Known rows, with every step that occurs:
lusu/ketulep/zave/tezu/kegumib: [ 0.47  1.10 -3.31  3.54 -6.04 -6.46  0.75  0.73  1.96 -3.51  3.66 -4.43
  0.98  0.87 -4.01 -4.05  0.47  0.18 -0.38  0.64 -1.12  2.08]
ketulep/zave/tezu/lusu: [ 0.80 -1.55 -1.98  1.77 -2.42 -3.54  1.49  0.89  1.88 -1.26  4.54 -0.96
  2.08  3.79 -2.77  0.95 -0.70 -3.89  0.06 -2.69  0.57  2.81]
lusu/ketulep/kegumib/tezu/zave: [-0.23  1.63 -3.09 -2.97 -6.00  2.65 -2.41  0.69 -0.34 -4.47 -1.22 -4.23
 -1.73 -3.08 -0.06 -1.51  0.67  3.81 -1.42  2.28 -1.52  1.70]
zave/tezu: [-1.09 -1.17 -1.63  2.58 -1.23 -1.30  0.73 -0.98  1.66 -2.22  1.43 -0.90
  0.09  1.47 -2.95  0.36 -0.94 -0.39 -0.79 -0.41 -1.56  2.73]
ketulep/lusu/tezu: [ 2.07 -0.40  0.01  1.36 -0.06  0.54  0.58 -1.81 -2.00  0.36 -0.98 -1.30
  3.36 -0.33  1.49 -1.41  0.67  2.86 -0.57 -0.85 -0.33 -5.07]
laka/zave/tezu: [-1.30  0.10  0.94  4.58  1.60 -1.74 -1.85 -0.22  1.56 -2.90  2.80 -0.39
  1.48 -0.19 -3.51  0.77 -2.73  0.61 -2.23  1.46 -2.52  3.71]
kegumib/tezu/lusu: [ 2.64 -2.69  0.71 -2.69 -1.63  3.14  1.34 -3.19  2.64 -0.29 -1.29 -0.23
  2.46 -1.50  0.09 -3.06 -1.92 -0.25 -0.37 -1.37  3.87 -0.31]
lusu/tezu: [ 0.89 -0.14  0.64  2.03 -0.21 -0.70  0.61 -1.63  0.07  1.04 -2.23 -0.55
  1.42  0.02  2.55 -2.14  0.49  0.51 -0.85  1.15  1.67 -1.49]
tezu/kegumib/laka: [-0.61  0.62  1.64 -0.11 -0.24 -2.58  0.21  0.69 -0.40 -0.44 -0.18  1.84
  1.22 -1.81  3.29 -2.34  0.17  1.67 -2.82  2.00  4.02 -0.87]
lusu/ketulep/kegumib/laka/zave: [ 0.81  3.56  3.08 -0.98  0.09 -1.22 -3.72  1.04 -1.92 -5.21  3.21 -0.72
  2.48 -3.84  5.52 -0.98 -0.84  4.50 -2.40  4.67 -1.82 -0.23]
kegumib/tezu/zave: [-2.08 -0.41 -1.56 -1.27 -1.41  3.37 -1.42  1.04  0.80  0.63 -3.00 -1.21
 -1.51 -0.40 -1.47  0.42 -0.69  1.12 -2.56  1.34  1.22  2.35]
ketulep/kegumib: [ 0.51  1.95 -1.18 -1.04 -2.98 -0.30 -0.81  0.81 -2.11 -2.55  1.17 -1.26
 -1.09 -1.23 -0.36  0.77  0.82 -0.34  0.09 -0.70 -1.70  0.60]
laka/zave: [-0.29  1.45  2.41  1.96  2.54 -0.15 -2.66  0.57 -0.25 -0.79  1.42  0.76
  1.25 -1.70 -0.74  0.43 -1.81  0.85 -1.58  1.99 -0.93  0.81]
tezu/kegumib/laka/zave: [-0.82  2.03  4.33  1.53  2.37 -2.78 -2.28  1.31 -0.71 -1.10  1.00  2.57
  2.69 -3.63  2.52 -1.60 -1.57  2.56 -4.61  3.86  3.18 -0.05]
tezu/kegumib/laka/lusu: [ 0.06 -0.23  0.62 -0.24 -0.19 -4.31  0.18  0.66 -2.73 -1.00 -0.32  1.44
  1.89 -3.49  4.42 -2.75 -0.03  5.48 -1.03 -0.80  2.92  0.61]
ketulep/lusu/tezu/kegumib/laka/zave: [ 1.41  1.42  4.16  3.03  2.32 -2.36 -1.66 -0.56 -2.94 -0.54  0.11  1.14
  6.00 -3.70  4.34 -2.71 -0.92  5.61 -4.99  2.98  2.65 -5.30]
ketulep/zave/tezu/kegumib/laka: [-1.76  0.64 -1.75  3.04 -2.45 -6.17 -0.21  2.78  0.36 -0.81  3.00 -0.72
  0.83  2.36 -1.19 -0.26 -0.78 -2.11 -3.32  1.10  2.26  2.82]
lusu/tezu/kegumib: [ 0.74  0.03  0.86  3.03 -2.58 -2.99  1.34 -1.93 -0.09  0.32 -2.54 -0.51
  1.59 -1.90  1.31 -4.61  1.17  1.31 -2.19  0.98  3.64 -1.98]
lusu/ketulep/kegumib/tezu: [ 2.82  1.42 -2.00 -2.96 -5.79  1.94 -1.17 -2.43  0.75 -4.06 -0.99 -4.89
 -0.19 -3.63 -0.02 -4.16 -0.56  2.64  0.31  1.26 -1.46  0.07]
ketulep/zave: [-0.28  1.63 -1.95  0.84 -0.74 -2.39 -1.10  2.99 -0.84  1.83  1.99 -1.53
 -0.58  2.75 -1.86  1.24  0.06 -3.51  0.40 -0.39 -0.23  1.12]

Rows:
[ 3.14  0.09 -0.33 -1.48 -2.90 -2.42  0.75  0.43  1.21 -1.36  3.50 -1.86
  3.06  1.14  1.85 -2.84  0.74 -0.71  1.90 -1.14  0.95 -1.19] => tezu/lusu/ketulep/zave
[-1.44 -0.70  0.19  2.25 -1.73 -3.76  0.89 -0.31  1.35 -2.56  1.18  0.78
  1.46 -0.49  0.54 -1.56 -0.66  1.60 -3.79  1.60  2.61  1.73] => zave/tezu/kegumib/laka
[ 1.33  0.23 -4.37  3.46 -5.93 -8.33  0.58  0.40 -0.25 -4.16  3.51 -5.06
  1.45 -0.92 -2.84 -4.84  0.20  4.18  1.72 -2.19 -2.03  3.60] => laka/lusu/ketulep/zave/tezu/kegumib
[ 3.12 -1.64  1.29 -2.08 -1.67 -0.07  2.04 -2.46  2.14 -3.44  1.64 -0.37
  3.81 -1.52  3.37 -4.09  0.87  2.94  1.45 -0.55  0.92 -2.19] => tezu/lusu/ketulep
[-0.07  1.63  4.74  3.80  2.28 -3.23 -1.85 -0.28 -0.74  0.07 -1.11  2.16
  3.96 -3.37  5.15 -3.56 -1.07  2.94 -5.46  4.82  4.74 -1.51] => lusu/tezu/kegumib/laka/zave
[-0.77 -0.19 -1.16  1.33 -0.14  0.95 -0.46  1.09 -2.96  0.28 -1.19 -0.64
  1.95  0.10  1.49  1.46  2.09  4.21 -2.11  0.23 -0.30 -3.46] => ketulep/lusu/tezu/zave
[-1.74  1.31 -2.83 -2.37 -4.39  2.85 -2.49  1.98 -1.43 -1.97 -1.79 -2.37
 -2.78 -1.76 -1.81  1.72  0.07  0.59 -2.51  0.93 -0.26  3.38] => ketulep/kegumib/tezu/zave
[ 1.58 -0.02  1.59  1.19 -0.20 -2.05  0.74 -1.13 -2.51  0.14 -1.11  0.42
  4.62 -2.20  4.89 -3.33  1.04  4.58 -3.48  1.05  3.47 -6.03] => ketulep/lusu/tezu/kegumib/laka
[-0.99  0.57  0.85  5.27 -0.68 -3.78 -0.98 -0.23  1.26 -3.67  2.33 -0.28
  1.64 -2.07 -5.04 -1.55 -1.87  1.54 -3.49  1.42 -0.62  3.19] => laka/zave/tezu/kegumib
[ 3.96 -0.87 -1.22 -2.78 -3.86  0.22  0.59 -1.58  3.00 -0.75  1.05 -3.84
  3.12  0.19  0.34 -5.07 -1.25 -0.57  0.98 -0.59  2.36 -0.61] => kegumib/tezu/lusu/ketulep/zave
[-0.15 -1.84  3.42  1.82  3.07 -1.50 -0.60 -0.70  1.95 -3.60  3.88  2.92
  5.17 -0.35  2.48  0.47 -3.01  1.45 -3.88  1.49  1.89  2.08] => kegumib/laka/zave/tezu/lusu
[ 1.35  1.09 -1.91 -2.16 -4.32  2.30 -1.32 -1.23 -0.44 -1.75 -1.46 -3.08
 -1.64 -2.23 -1.75 -1.09 -1.25 -0.46 -0.92 -0.09 -0.26  1.39] => ketulep/kegumib/tezu
[-1.95  1.31 -1.11 -0.29 -1.57 -2.32 -2.04  2.64 -5.64 -1.96 -1.36  0.31
  0.39 -2.40  7.69  1.47  1.90  5.69 -2.54  0.67  1.09  1.93] => ketulep/kegumib/laka/lusu/tezu/zave
[ 1.89  2.30 -1.28 -1.77 -4.69 -0.85 -0.86 -0.46 -1.12 -4.98  1.86 -3.16
  0.19 -2.47  1.56 -2.00  1.43  2.91  1.06  0.96 -2.90 -0.60] => lusu/ketulep/kegumib
[-0.60  3.37  2.62 -0.30  1.68 -0.88 -4.04  2.38 -3.06 -2.88  2.62  1.22
  1.55 -2.67  3.72  2.06 -1.31  1.30 -3.55  3.21 -0.69  1.07] => ketulep/kegumib/laka/zave
[ 0.40  0.61 -3.37  2.55 -3.95 -4.13 -0.23  0.76  2.14 -2.86  3.92 -4.39
  0.69  3.05 -2.58 -1.45 -0.21 -0.59  0.65  0.57 -2.96  2.29] => lusu/ketulep/zave/tezu
[ 1.43 -0.51 -0.40  3.11 -2.50 -4.77  1.35 -2.11 -2.14 -0.08 -2.56 -0.94
  1.91 -3.88  2.13 -5.31  1.03  5.37  0.03 -1.80  3.15 -0.59] => laka/lusu/tezu/kegumib
[-0.71 -0.88 -1.62  3.44 -3.48 -3.77  1.56 -0.93  1.86 -3.05  0.96 -1.03
  0.34 -0.69 -4.26 -2.14 -0.21  0.65 -1.73 -0.25  0.39  2.34] => zave/tezu/kegumib
[-0.36  0.93 -1.63  2.26 -4.19 -6.55 -0.13  1.60  1.49 -3.08  3.64 -2.73
  2.13  1.12  0.46 -3.52 -0.08  1.24 -2.18  2.62  0.97  1.58] => lusu/ketulep/zave/tezu/kegumib/laka
[ 2.56  1.34 -2.39 -1.90 -4.48 -2.60 -0.64 -0.46 -3.18 -5.58  1.64 -3.71
  0.65 -4.43  2.33 -2.98  1.23  6.58  3.13 -2.12 -3.79  1.05] => laka/lusu/ketulep/kegumib
[ 2.62  0.32  0.86  0.94 -3.34 -1.97 -0.67 -2.01  1.31 -8.88  5.63 -1.92
  4.07 -3.23 -0.63 -2.05 -1.09  3.08 -0.86  0.36 -3.04  2.10] => laka/zave/tezu/lusu/ketulep/kegumib
[ 0.88 -3.31 -0.36  0.83 -1.48 -1.07  2.49 -2.17  2.61 -3.17  2.60  0.50
  2.78  1.06 -1.40 -0.66 -0.80 -0.52 -0.47 -2.23  0.75  1.79] => zave/tezu/lusu
[ 1.41 -1.36  3.64  1.08  1.48 -1.88 -0.31 -1.95  3.14 -5.91  4.29  1.41
  6.06 -1.41  4.48 -2.71 -2.48  4.44 -2.87  2.96  0.69  0.77] => kegumib/laka/zave/tezu/lusu/ketulep
[-1.09 -1.49 -0.97  2.24 -1.33 -5.70  0.98 -0.36 -1.10 -3.22  1.09  0.33
  2.02 -2.08  1.32 -2.38 -0.74  5.46 -1.65 -1.14  1.39  3.34] => zave/tezu/kegumib/laka/lusu
[ 1.95  1.11 -2.75 -0.01 -2.59 -4.71 -0.85  1.63 -1.66 -1.18  2.54 -4.10
  0.95 -0.39  1.09 -2.81  0.34  3.57  3.68 -1.74 -2.40  1.02] => laka/lusu/ketulep/zave
[ 0.36  0.23  2.48  0.77  0.13 -2.02 -1.62  0.12 -0.33 -5.93  5.12  1.98
  3.98 -1.52  2.31  1.43 -2.18  0.69 -3.84  0.87  0.17  3.11] => ketulep/kegumib/laka/zave/tezu/lusu
[ 1.88 -1.40  2.17  2.38 -0.58 -1.63  0.21 -2.79  3.42 -6.28  4.45 -0.46
  5.19 -1.62 -0.28 -3.17 -1.87  3.31 -0.83  0.98 -1.55  1.47] => laka/zave/tezu/lusu/ketulep
